(in the rows, 128 means zero)
Known rows, with every step that occurs
luman vorip: [106 102 133 104 126 143 140 117 159 135 137 118 140 130 123 127 106 133
 101 123 126  88 115 111]
tuku minure fuvuzo tubin luman vorip: [110   7 134 142 136 163 121 133 152 114 145 100 124 119 143 110 169 128
  83 139 182 122 121 131]
minure fuvuzo vorip tuku: [125 193  96 111 116 146 144 127  83 121 127 172 128 123 119 126 121 138
 176 120 148 136 130 135]
tubin fuvuzo vorip: [120 190 125 101 131 147 138 121 108 138 119 105 134 138 129 118  40 134
 152  88 137 129 126 134]
luman vorip koni minure: [124 161 133 127 138 110 124 119 171 142 127  93 130 136 102 138  91 125
 102 132 107  66 125 123]
fuvuzo minure tuku tubin koni: [156 170 132 124  93 127 123 138 116 130 123 152 126 116 164 126 134 110
 158 114 121 174 122 128]
minure tuku: [119 115 118 112 127 138 140 122 121 130 122 123 135 121 137 118 125 136
 135 132  91 154 123 120]
minure fuvuzo tubin tuku: [120 109 105 136 142 157 130 135 128 105 132  78 133 122 128 110 135 142
 112 162 164 152 121 116]
koni minure tuku tubin fuvuzo: [135  92 149 149 134 120 114 127 122 138 123 135 124 130 127 133  77 128
 132 113  88 173 129 131]
tubin luman vorip tuku minure: [117  88 132 105 135 108 128 115 134 143 135 167 127 149 152 124 117 111
  97 114 148 123 128 139]
luman vorip tuku minure fuvuzo tubin: [118  66 106 140 128 147 128 129 142 114 144 162 124 114 140 123  99 129
 112 144 166 130 114 134]
vorip koni: [124 214 115  99 129  98 142 119 113 135 110  95 136 137 132 127 110 131
 136 137 119  82 128 128]
koni minure tuku tubin luman vorip: [134  13 163 146 133 142 117 131 165 133 144 137 121 128 116 137 194 126
  90 119  99 151 135 129]
tuku tubin: [118 128 138 113 121 116 131 128 107 125 122 153 139 130 139 134 131 130
 137 133 127 111 129 113]
koni minure fuvuzo vorip luman: [102 144 113 150 123 137 141 130 119 127 133 136 122 124 107 130 132 135
 169 140 141 105 130 106]
fuvuzo minure: [118 140 126 102  98 102 133 123 117 140 120 121 138 128 153 122  86 113
 150 131 134 124 121 120]
luman vorip koni: [122 168 117 104 129 123 142 118 156 139 127  90 135 136 119 133 106 134
  99 134 126  66 118 129]
luman vorip koni minure fuvuzo tubin tuku: [137 123 110 162 152 149 117 132 184 117 140  48 119 130  93 127 117 138
  75 166 160 112 120 128]
luman vorip koni minure tuku tubin: [149 113 134 147 124 131 120 128 166 137 133 114 119 119 110 147 126 132
  99 142  87 115 127 132]
koni minure fuvuzo vorip tuku tubin: [137 166 123 147 114 134 121 136  90 118 131 206 122 117 110 143 127 130
 177 129 136 140 139 131]
koni minure tuku: [120 109 132 134 135 124 122 126 133 134 124 125 131 121 118 123 109 130
 137 132  76 151 131 114]
minure fuvuzo vorip tuku tubin luman: [139 142 121 121 116 140 136 137  73 115 131 191 122 131 126 133 204 131
 167 115 164 148 144 145]
vorip koni minure tuku: [137 175 118 134 136 106 125 124 132 139 112  93 126 126 113 129 112 130
 135 142  72 132 134 131]

Rows
[122 148 129 104 110  97 129 117 119 150 119 104 136 138 155 120  35 111
 147 109 142 140 118 131]
tubin fuvuzo minure
[112  44 146 118 152 146 135 132 165 119 139  97 134 138 118 122 182 132
  96 111 146 114 130 127]
fuvuzo tubin luman vorip
[144 173 133 124 125 138 128 136 109 120 121 155 129 119 143 126 157 127
 143 111 109 161 125 120]
minure tuku tubin koni
[133 199 163 134 134 102 110 135 121 125 121 163 132 130 124 134 123 116
 145 108 123 110 136 109]
tuku tubin koni minure
[130 232  97 117 113 154 143 128 100 124 117  87 128 116 118 122 125 142
 155 137 149  93 129 139]
minure fuvuzo vorip koni
[142 185 150 136 140 105 114 129 145 129 138 212 125 140 114 149 114 111
 131  97 124 112 128 123]
luman vorip tuku tubin koni minure
[133  60 157 143 133 118 115 134 123 128 127 145 123 131 126 133 194 124
 128 122  92 169 146 126]
koni minure tuku tubin luman
[130 130 109 135 116 147 149 131 109 136 128 138 118 140 139 135  98 140
 162 109 121 171 124 136]
minure tuku tubin fuvuzo vorip luman
[132 182 110 139 137 119 121 137  96 105 125 177 123 118 157 114 114 117
 157 122 174 150 124 132]
vorip tuku minure fuvuzo tubin koni
[131 252 109  97 122 135 143 125 104 135 110  90 133 130 121 127  91 136
 154 121 129  92 135 138]
fuvuzo vorip koni
[127  88 124 133 149 145 139 134 159 111 138  62 126 129 111 123 217 138
  93 139 169  94 126 144]
minure fuvuzo tubin luman vorip koni
[114 161 128 140 119 157 124 131 115 123 129 127 127 111 107 122 109 137
 156 130 136 117 132 117]
koni minure fuvuzo vorip
[145  57 144 121  99 114 127 134 114 136 128 138 125 126 163 127 187 113
 138 129 117 186 133 141]
fuvuzo minure tuku tubin luman
[136 111 158 135 139 104 118 128 160 137 132 112 123 147 112 146 176 121
  89 126 127  77 141 137]
tuku tubin luman vorip koni minure
[151 221 116 135 138 138 124 124 126 147 111  70 118 132 110 126  41 133
 153 100  91 156 133 151]
tubin fuvuzo vorip koni minure tuku
[109  95 117 135 135 147 136 136 117 103 130 113 137 114 128 115 155 142
 142 145 150 126 123 117]
minure fuvuzo tubin
[130 117 139 106 132  84 134 127  87 126 123 197 132 147 142 136 188 121
 147 113 132 141 145 138]
vorip tuku tubin luman
[107 121 134 143 128 121 120 125 123 125 130 130 133 119 114 121 126 132
 137 145 128 111 127 106]
koni minure fuvuzo
[122  47 120 133 149 140 140 132 145 108 148 145 125 134 117 128 212 133
 116 120 165 137 128 139]
minure fuvuzo tubin luman vorip tuku
[132  89 143 146 124 127 117 133 124 130 125 153 127 116 127 135 128 130
 137 137  79 156 133 117]
koni minure tuku tubin
[160  81 132 123  97 123 131 130 156 144 132  94 117 131 148 138 187 114
 100 133 128 146 127 157]
fuvuzo minure tuku tubin luman vorip koni
[120 107 109 127 142 135 115 130 128 122 121  89 133 131 157 107  55 125
 101 151 155 157 122 123]
fuvuzo tubin tuku minure
[136  91 147 152 129 118 118 131 154 127 141 110 118 134 107 142 209 127
  91 144 150  82 136 134]
tuku tubin luman vorip koni minure fuvuzo
[134  23 146 124 126 155 133 129 153 129 142 131 127 130 132 132 208 133
  89 118 114 150 127 131]
minure tuku tubin luman vorip
[136  99 128 126 124 130 131 125 110 133 123 128 130 130 145 128  96 135
 133 115 105 174 122 135]
minure tuku tubin fuvuzo
[137 133 125 136 136 134 126 121 175 142 130  89 123 125 103 135 107 131
  97 134  78 111 124 127]
luman vorip koni minure tuku
[128 114 129 109 122 118 137 122 135 131 139 198 134 139 128 147 122 126
 122 124 124 109 123 129]
luman vorip tuku tubin
[108  80 120 142 126 141 121 133 113 110 128 115 129 106 153 109 111 132
 129 155 163 131 118 122]
tuku minure fuvuzo tubin
[116 123 108 128 118 139 121 122 110 130 127  99 130 128 160 101  75 127
  96 174 168 143 113 117]
tubin tuku minure fuvuzo
[123 203 125 124 140  85 123 121 125 139 111 100 132 137 113 133  92 124
 135 136 102  81 135 124]
vorip koni minure
[143 227 145 133 141  81 114 132 101 126 121 221 127 136 125 143 116 110
 166 101 115 131 140 123]
vorip tuku tubin koni minure
